Known rows, with every way that one mark hangs from another
saka(vegul(bameres) zava zuku): [ -2.1  -8.2   0.5  13.4 -11.3 -13.5 -34.8  -7.0  -4.9 -13.7  -0.4 -20.2
 -13.5  35.8 -17.2   4.2  -2.8 -41.0   0.7   2.7   8.4   2.8   7.2  -6.2
 -14.4]
buza(genop): [-4.1 -7.8 19.3  7.0 -0.3  0.4 -2.2 -3.9  0.0 -2.2 -2.0 -3.7 -0.3 -1.0
 -1.6 -4.6 11.2 -9.5  2.9 -1.8 -2.9 -2.6  8.5 -0.4  6.1]
buza(genop(bameres saka(basebe))): [  1.9  -4.8  16.6  17.0   6.6 -15.4   1.9   0.2  11.3  16.8  -1.6 -10.4
   0.8  25.8  -6.8   0.3   6.4 -33.0   3.5   6.7   0.4  -2.1  20.3  -6.7
  16.0]
buza(genop(bameres)): [  2.4  -2.9  15.8   2.7   0.1  -2.4   4.0 -12.0   4.5   8.2  -5.1  -5.6
  -9.7  11.4  -1.5  -3.9  20.7 -11.3   3.7  -0.2   0.3  -0.9   9.3  -4.5
  13.9]
saka(basebe vegul(bameres(zava)) zuku): [ -1.4  -3.0  -8.4  20.0  -3.7 -14.5 -41.4   4.4  -1.7  -7.0  -2.6 -26.0
   5.4  59.6 -30.8   2.8  -6.4 -47.1   7.1  13.5   8.0   1.5   6.3  -7.6
  -4.7]
bameres(vepuvak): [  1.5   6.0  11.7 -10.2   1.0   0.0  -4.5   2.5  -3.9  -5.1   1.3  -9.3
  -0.7  24.8  11.0   3.7   2.4  -4.5   8.4 -10.1   4.3   8.2 -18.3  -0.2
   7.7]
vegul(bameres(zava)): [  2.0  -2.4 -11.5  -1.9   2.6   4.6 -14.5  -1.9  -2.4  11.8  -6.6  -9.7
   0.2  35.1   0.0   8.4   4.8  -4.4  -1.1  13.4   9.9  -1.5 -20.1  -2.4
   0.0]
saka(zava): [ -1.0  -5.1   2.9   1.2   1.1  -3.7 -12.1   3.6   0.2   1.9   6.2  -5.0
  -4.0   2.7  -7.1   1.7  -1.7 -14.9  -3.5  -0.8   7.6   5.9   3.9  -4.7
 -14.2]
zuku(saka): [  2.1   3.1  -7.2   3.8  -0.4   7.0   2.2  -4.7   2.5   4.5   6.9  -0.3
   6.5 -11.6  17.5  -3.1  -5.1  -5.4  -1.7   2.6   7.9  -0.3  10.4  -5.2
   8.2]
zuku(bameres(vepuvak zava) saka): [ 10.5  -1.5  15.3  -8.3   2.3  13.0   5.2  -3.7  -5.1  10.3   7.8 -15.6
   8.6  47.1  33.5  -0.2  -1.1 -13.9  10.9  14.5  23.6   6.4 -23.5  -8.1
  17.0]
genop(bameres(vepuvak) saka(vegul)): [ 10.9  14.1  16.9 -17.0   3.2  -8.1  -7.6   3.7   2.6   3.3  -9.5 -21.3
  -6.3  56.1  21.0   2.4   7.4 -27.0  13.7  -0.9   5.3  32.2 -13.7  -2.4
  25.9]
zava(bameres): [  0.5 -16.8  -6.7 -16.8  -2.1  -5.2   3.9  -4.0   2.7  -2.9   0.9  -0.2
  -5.1   8.0   6.0   4.1   1.0   3.7   6.5   6.0   2.0  -6.7   3.7   2.6
  -0.7]
genop(bameres(vepuvak zava) saka(zuku)): [ 11.3  15.8   6.0   2.7   5.4  -6.7   0.7  18.2  -0.1   7.9  -1.7 -20.6
  -1.8  79.5   5.4   9.6  -0.1 -42.9  21.2  -4.0  16.7  28.7 -24.6 -10.3
  29.5]
saka(basebe(bameres) zava zuku): [  0.8 -12.0  15.1  27.6  -6.4 -21.7 -23.4   9.4   6.6  -2.3  16.3 -15.7
 -10.9  28.9 -31.4   4.6 -15.5 -34.7   3.5  -9.3   5.1  -2.5  22.0 -17.9
 -23.7]
buza(genop(bameres(zava))): [  4.9   0.2  13.4   3.4   6.6   2.9  -5.0  -4.4   3.9  15.0  -7.3 -12.9
  -4.6  33.7  -5.9  -3.1  22.5 -18.8   7.7   4.0   8.3   9.7  -4.3  -8.1
  17.3]
genop(saka(basebe)): [  0.7  -5.9   0.1  12.7   6.2 -12.0  -5.9  13.2   6.6   5.7   3.8  -5.7
  10.2  15.0  -5.8   4.4 -16.9 -21.0  -1.2   6.5  -0.4   0.4  11.5  -1.5
   1.3]
buza(genop(saka(zava zuku))): [ -4.2 -11.7  20.3  22.6  -3.7 -13.5 -10.9  13.1  -0.1  -3.8   4.9 -10.9
  -2.3  20.5 -15.1   0.3  -5.0 -49.6   8.8  -6.7   6.2   7.3  21.0  -7.3
   2.3]
bameres(vepuvak zava): [  3.2  10.2   9.9 -11.5   5.9   5.0 -11.1  12.0  -4.1   3.0   0.1 -16.9
   4.3  44.5   7.5   3.9   5.3 -11.9  11.6  -4.4  11.5  20.7 -29.5  -2.9
  12.0]
saka(basebe): [ -1.8  -4.3  -3.2  12.4   2.6  -8.9 -11.5   2.8   5.2   1.4   5.8  -5.6
   5.8   6.6 -15.2   0.3  -8.0 -11.2  -4.2   4.0  -0.8  -6.2  12.3  -3.2
  -8.1]
vegul(bameres(vepuvak)): [  1.0   0.8   3.9  -7.0  -2.3  -0.7 -11.5  -7.9  -5.5   0.0  -2.8 -11.6
  -6.8  42.8  12.4  11.5   6.0  -3.6   3.9  -1.1   5.1  -3.8 -28.3   1.2
   4.9]
genop(saka(basebe vegul zava)): [  0.1  -7.6   7.0   7.9   2.6 -18.5 -33.0  16.5   7.6  -0.4   4.4 -19.7
   6.4  22.4 -12.8  -0.5 -14.0 -47.2  -5.3  10.5   5.2  17.6  23.4  -6.2
 -11.6]
genop(saka): [ 2.8  0.5 -1.7  0.2  4.0 -3.9  6.5  9.8  3.4  6.0 -3.0  0.4  4.8 10.2
 10.8  3.9 -9.2 -8.1  0.0  2.7 -0.1  6.5 -2.2 -0.4  7.4]
saka(basebe(bameres(vepuvak)) zava zuku): [  1.6  -6.7  27.2  20.8  -7.6 -20.5 -27.1  12.3   3.3  -6.3  19.5 -26.3
 -12.0  51.9 -20.1   8.0 -10.0 -39.8  11.4 -17.3   9.3   6.0   1.4 -18.2
 -15.6]
buza(genop(bameres saka(vegul))): [  5.8  -1.3  21.9  -1.6  -0.7  -9.0  -4.4  -4.4   5.8   5.2 -12.1 -16.1
  -5.1  28.8   6.5  -5.3  16.9 -31.0   7.7   5.6  -3.1  18.8  16.9  -2.5
  23.4]
buza(genop(saka(basebe))): [ -3.3 -11.4  16.0  17.3   4.2 -11.4  -7.5   8.1   6.6   5.3   2.5  -8.1
  11.1  14.1  -9.2   0.5  -5.8 -27.9   1.0   6.3  -3.7  -2.7  22.1  -1.9
   6.0]

Rows
[  5.9  -4.2   7.9   7.5   3.4  -6.9 -18.1  10.0   9.1  11.5   5.5 -15.4
   0.1  35.1 -14.9   3.7  -4.5  -7.7   4.1   4.0   3.8   7.6  -0.8 -13.5
  -8.5]
saka(basebe(bameres(zava)))
[ -0.1  -3.7   2.1  18.2  -2.4 -12.8  -6.8  18.0  -0.5  -1.7   6.6  -8.0
  -2.4  21.8 -10.0   6.1 -16.2 -42.0   4.8  -4.0  11.6   9.7   9.8  -7.1
  -3.9]
genop(saka(zava zuku))
[  3.3  -3.4  11.0 -11.8  -4.1  -9.5 -34.9   5.2  -4.3  -0.8  -3.3 -26.5
  -7.8  59.0  16.4  11.7  -0.9 -38.5   4.0   2.7  12.7  20.9 -20.2  -2.1
  -0.2]
genop(saka(vegul(bameres(vepuvak)) zava))
[ -3.5  -0.2   4.5  21.2  -5.6 -17.6 -26.7   6.5  -0.1 -18.8   3.7 -16.8
   4.9  21.9 -30.4  -5.5  -9.5 -42.9   6.4   2.8  -3.6   2.8  25.1  -4.9
  -3.9]
saka(basebe vegul zuku)
[  5.6   6.5  26.9  -8.1   6.4   2.8  -7.8  -2.9   0.1  11.0  -5.4 -21.7
  -5.7  56.6   5.3  -0.7  26.1 -25.5  16.2  -3.4  12.7  22.1 -21.2  -6.6
  25.4]
buza(genop(bameres(vepuvak zava)))
[ -2.1 -29.7  16.3  -7.9  -1.6 -11.8  -3.3   6.1   5.3   6.0   2.5  -8.4
  -5.4  17.2   7.0   5.2   2.1 -28.2   6.3   7.5   8.4   1.3  18.0  -1.3
  -0.9]
buza(genop(saka(zava(bameres))))
[ -0.3 -13.0  13.5   1.6  -5.1  -6.0 -18.3  -6.7   0.5  -0.3 -13.7 -16.2
  -3.4  32.0   6.3   1.4   8.3 -27.4   2.8  11.5  -6.1   4.5   7.0   1.8
  12.7]
buza(genop(saka(vegul(bameres))))
[ -0.1  -9.9   0.1  -2.8  -4.8  -6.0 -33.4  -7.6  -1.7  -1.8  -4.5 -16.9
 -11.6  26.2  -7.5   2.6   5.3 -23.8  -6.5   8.4   6.7   3.3   0.1  -2.9
 -16.8]
saka(vegul(bameres) zava)
[ -5.5  -6.6   6.4  24.7  -5.5 -19.9 -38.9   9.5   1.6 -15.5   9.3 -22.1
   0.8  23.6 -37.5  -4.8 -11.7 -56.7   2.8   0.1   5.4  10.1  27.7  -9.0
 -19.2]
saka(basebe vegul zava zuku)
[  2.6 -16.1  31.4  16.2  -1.5 -14.9  -6.7   7.6  11.6  11.1   3.1 -11.8
   0.0  22.6  -4.5   2.7  -5.7 -20.9   3.2   0.1  -7.6  -2.7  19.0  -9.4
   2.4]
buza(genop(saka(basebe(bameres))))
[  5.1 -17.9  10.5   6.7  -4.4   4.2   7.3 -12.2   0.1  11.5  13.9  -4.2
   0.0   3.2  19.6  -2.7  -7.7 -15.3  -6.8  17.3  20.4  -7.6   9.8  -8.8
  -8.1]
zuku(bameres saka(zava))
[  3.8 -19.6  17.7  17.0  -5.3 -13.8  11.0   6.2  -2.2   2.5   8.9  -6.5
  -5.1  33.5  -1.5   2.7 -17.2 -35.3   3.0  10.3  13.0  -1.6   8.2  -8.0
  -6.5]
genop(saka(zava zuku(bameres)))
[  2.6 -14.5   7.6  21.9   0.1 -11.0  -2.8   3.4  -1.4   1.5   8.4 -12.7
   7.5  45.0 -24.4  -1.9 -15.0 -32.3   7.4  18.2  10.5  -8.6   4.7  -8.6
  -4.5]
saka(basebe zuku(bameres(zava)))
[  7.2  -9.5  27.4  -8.7  -6.2   1.8 -10.9 -10.5  -4.3  -2.4  10.6 -23.6
  -1.3  34.6  28.2  -5.0  -0.9 -30.7   4.9  11.5  20.2  14.5  -3.0  -8.9
   1.2]
zuku(bameres(vepuvak) saka(vegul zava))
[  3.5  -8.4   8.1 -23.1  -6.4  -3.7 -26.8  -1.5   0.3  -7.3   9.4 -23.7
  -4.1  28.4  25.9   1.0   1.4 -36.0  11.5   2.0  20.4  18.8   5.2  -6.4
   2.6]
zuku(saka(vegul zava(bameres(vepuvak))))
[  6.3 -10.1  12.0  14.0  -5.4 -10.4 -33.7   1.2  12.3   4.0  15.5 -23.9
  -3.2  13.2  -2.5  -4.2 -11.1 -32.7  -4.2   5.0  10.2  12.2  30.6 -19.7
 -15.8]
zuku(saka(basebe(bameres) vegul zava))
[ 12.2  15.7   8.3 -13.1  10.9  -1.6  -1.3  13.5   2.8  18.2  -5.9 -18.2
  -1.2  68.2  21.6   9.4   6.8 -25.4  15.4   0.8  15.5  31.2 -30.6  -6.9
  27.9]
genop(bameres(vepuvak zava) saka)
[  0.7  -8.1  -1.3  11.7  -9.7 -16.2 -26.8   6.6  -3.0  -5.9  -3.1 -19.2
  -8.6  45.1  -9.1   8.4 -10.6 -52.5   2.1   7.3   8.2   9.9   6.5  -4.9
  -5.5]
genop(saka(vegul(bameres) zava zuku))
[  5.3   3.3  19.8  13.2  -1.6 -13.2 -21.3  16.2   2.4  -0.5  11.5 -28.2
  -1.4  72.4 -17.3   6.4  -8.2 -30.7  19.4  -9.0   9.5  14.0 -12.5 -16.6
   1.1]
saka(basebe(bameres(vepuvak zava)) zuku)
[  1.8  -2.5  -4.3   8.6  -9.5 -12.8 -14.9   0.9  -3.8  -8.6  -9.0 -14.6
  -4.7  42.4  -2.8   6.3  -8.6 -36.8   7.0   8.2  -0.2   4.9   4.7  -1.1
   8.1]
genop(saka(vegul(bameres) zuku))
[ 10.3  -6.8   7.9  -4.6  -1.5   9.0  -2.0  -8.2  -0.5   3.8   0.6 -15.2
  11.2  25.8  19.6 -11.0  -2.7 -18.8   3.1  29.2  17.5   9.9   2.1  -7.6
  11.5]
zuku(bameres(zava) saka(vegul))
[ 10.6   7.9  -2.5  -1.9   9.2  -1.2   3.4  10.6   6.9  22.8  -7.6  -9.3
   0.3  43.9   6.1   5.0   3.0 -17.9   5.4   7.8  10.7  22.6 -11.3  -7.4
  20.0]
genop(bameres(zava) saka)
[  5.7 -13.7  27.2  14.8   4.7 -11.0 -14.6  15.4  11.2  16.2   1.5 -19.2
   4.7  44.3  -6.9   2.2  -3.9 -28.6   7.6   6.4   0.1   8.6   8.0 -13.7
   7.3]
buza(genop(saka(basebe(bameres(zava)))))
[  7.0   5.9  34.5 -10.7   0.5  -7.8  -8.7  -0.7   3.0   0.9  -9.9 -25.7
  -7.1  55.5  18.5  -2.0  18.8 -34.5  15.1  -2.9   0.4  28.4  -2.9  -2.9
  31.4]
buza(genop(bameres(vepuvak) saka(vegul)))
[  3.7   2.1  -0.2 -10.5   2.0   4.3 -18.2  -0.2  -5.6   7.4  -4.4 -19.1
  -0.8  62.9  11.0  12.9   8.4 -11.3   7.4   3.4  13.2   7.7 -40.6  -2.1
   8.9]
vegul(bameres(vepuvak zava))
[ 10.5   4.9  23.7 -12.3   0.5   2.5 -10.3  10.6   0.9   6.6   2.2 -20.0
  -5.9  55.1  11.0   6.0   4.9  -2.7  15.6  -7.8   9.0  23.6 -30.8 -10.5
   6.8]
basebe(bameres(vepuvak zava))
[  6.6  -7.4  13.0   9.9   1.3 -15.2  -2.0  11.4  11.8  12.5   6.1  -9.3
  -0.1  25.6  -1.9   7.1 -17.8  -9.3   0.2   2.5  -1.9   0.5  11.3  -9.9
  -3.3]
genop(saka(basebe(bameres)))
[  2.3  -1.0   1.5   2.5  -2.5   1.5 -25.6  -2.4   2.0  -4.3   7.0 -14.3
   2.1  -2.4   8.8  -7.6  -3.2 -33.2  -2.1   3.4  14.2  17.9  20.3  -9.1
  -4.1]
zuku(saka(vegul zava))
[ -0.7  -9.8 -11.2  15.3  -4.6  -8.1 -40.8 -10.6   5.2   1.9   8.7 -23.0
   1.0  18.3  -2.1   2.3  -8.9 -44.8 -10.0  18.4  16.5  -2.3  23.3 -11.3
 -14.4]
zuku(saka(basebe vegul(bameres) zava))
[  4.5   3.0   7.9 -13.4  -3.0  -6.0 -18.0   1.7  -3.2  -2.4 -10.0 -21.7
  -3.4  58.7  22.9  10.8   0.6 -24.2   6.8   5.9   3.0  16.6 -19.8   1.6
  14.1]
genop(saka(vegul(bameres(vepuvak))))
[  3.9 -16.7   5.1  16.2  -1.3  -1.9   7.4 -14.4   4.3   7.7  14.4  -4.7
  11.6   5.7  10.5  -3.7 -13.3 -12.2  -5.0  22.9  11.4 -21.5  18.6  -7.9
   0.0]
zuku(bameres saka(basebe))
[  5.0 -14.9  29.4   6.1  -4.3 -13.1   6.0   9.8  -6.0  -0.3  10.4 -14.7
  -4.4  57.0   8.6   7.6 -14.5 -38.9  12.7   3.2  16.1   6.0 -13.6  -6.9
   2.7]
genop(saka(zava zuku(bameres(vepuvak))))
[ -1.0 -22.6  -9.4   2.4   0.0 -10.8 -15.3  -0.3   9.6   7.2  18.9 -10.1
   4.2   2.8   2.3   3.7 -12.2 -31.0  -1.6  14.3  19.8 -12.0  29.3 -10.3
 -12.6]
zuku(saka(basebe zava(bameres)))
[  1.7  -6.1  12.4  27.2  -7.9 -18.1 -10.4   6.1   6.6  -2.8  11.5 -10.9
  -6.1  26.1 -24.6   2.2 -12.6 -19.8   7.2  -7.3  -3.5  -8.5  18.4 -13.6
 -10.2]
saka(basebe(bameres) zuku)
[  1.5  -0.3   5.9   0.9  -0.9 -13.8 -28.2   3.9   1.3  -2.1  -3.6 -26.5
   2.5  64.5   6.5  10.0  -8.2 -36.6   4.6   8.3   1.0   8.6  -8.4  -0.1
   6.9]
genop(saka(basebe vegul(bameres(vepuvak))))
[  9.0   8.3   5.5  -6.6   1.5  -9.1  -2.3   0.1   6.3   6.6 -10.2 -12.6
  -5.5  30.1  10.0  -0.7   4.3 -24.4   2.9   9.5   0.8  22.3   5.9  -3.9
  18.1]
genop(bameres saka(vegul))
[  2.2 -11.8  16.5  12.0  -2.5 -15.5 -20.1   3.9  10.1   7.7  14.0 -13.9
  -9.1  19.7 -19.4   3.1  -9.4 -15.8  -3.7  -1.2   4.7  -0.1  14.0 -14.7
 -26.2]
saka(basebe(bameres) zava)
[ -0.5 -24.8  -4.3  -3.6   4.3 -21.8 -15.4  14.6  10.8   8.2  10.3 -10.2
   1.5  21.0  -4.8  10.8 -17.3 -33.0  -0.4  12.5  10.6  -4.0  19.9  -4.8
 -13.9]
genop(saka(basebe zava(bameres)))
[  6.6 -11.7   8.5   9.8   0.1  -5.7  14.7   9.7  -3.5   7.7   0.7  -7.9
   6.0  51.1   1.2   2.0 -15.9 -27.3  11.8  18.5  13.1   2.4  -9.2  -5.8
  11.4]
genop(saka(zuku(bameres(zava))))
[  5.0  -2.3  17.6   4.3   3.9  -5.4  12.4  -4.6   6.7  14.2  -7.8  -6.8
  -7.8  21.6   8.4   0.3  13.1 -22.5   4.9   2.8  -0.5   7.2   6.6  -3.5
  23.3]
buza(genop(bameres saka))
[  5.6  -2.9  20.4   7.8  -1.8  -7.6 -23.4   5.5   8.5   8.4  22.4 -24.7
  -2.8  30.1   9.9   6.2  -9.2 -29.0   3.2  -6.3  16.1   7.6   4.0 -20.5
  -8.5]
zuku(saka(basebe(bameres(vepuvak)) zava))
[ -1.3 -16.5  26.5  19.0  -3.6 -18.7 -11.0  -1.9  -4.4  -8.6  19.4 -21.2
  -2.5  56.4 -16.7   3.0 -15.1 -41.8   7.2   3.3  15.1  -8.8  -1.7  -9.5
 -14.3]
saka(basebe zava zuku(bameres(vepuvak)))
[  5.6  -4.2  22.7   2.2  -3.8  -2.0   4.0   3.3  -9.5  -3.4   5.1 -16.9
   1.0  67.3   0.7   1.9  -2.7 -27.7  19.6   5.3  15.4   5.3 -27.2  -6.2
  10.4]
saka(zuku(bameres(vepuvak zava)))
[  1.9   6.2   3.6  -1.0  -5.9  -4.7 -35.0   2.2  -9.3 -12.4  -6.3 -30.0
  -2.7  78.5  -4.4   6.3   4.4 -40.9  18.0   0.3  12.9  19.3 -26.2  -4.3
  11.2]
saka(vegul(bameres(vepuvak zava)) zuku)
[ -0.9 -23.7  28.8 -16.8   0.5 -12.3 -12.0  10.5   0.9   2.5   4.4 -18.5
  -6.6  42.7  16.6   8.7   6.5 -35.3  15.8  -3.9  13.2  10.0  -1.0  -1.7
   7.3]
buza(genop(saka(zava(bameres(vepuvak)))))
[  0.1  -7.6  23.4  -0.2  -2.4  -6.2 -11.2   4.7   1.3  -4.1  -8.5 -12.1
   4.0  15.2   5.2  -7.2   5.5 -28.2   7.4   4.8  -7.0  15.4  15.9   2.0
  15.8]
buza(genop(saka(vegul)))
[  3.1  -2.2 -14.5  10.5   1.6   0.2 -38.8  -4.4   3.8   6.4   0.4 -24.0
  11.7  38.1   0.4   0.3  -4.2 -37.4  -1.4  22.2  16.4   1.8   8.7 -10.1
   3.1]
zuku(saka(basebe vegul(bameres(zava))))
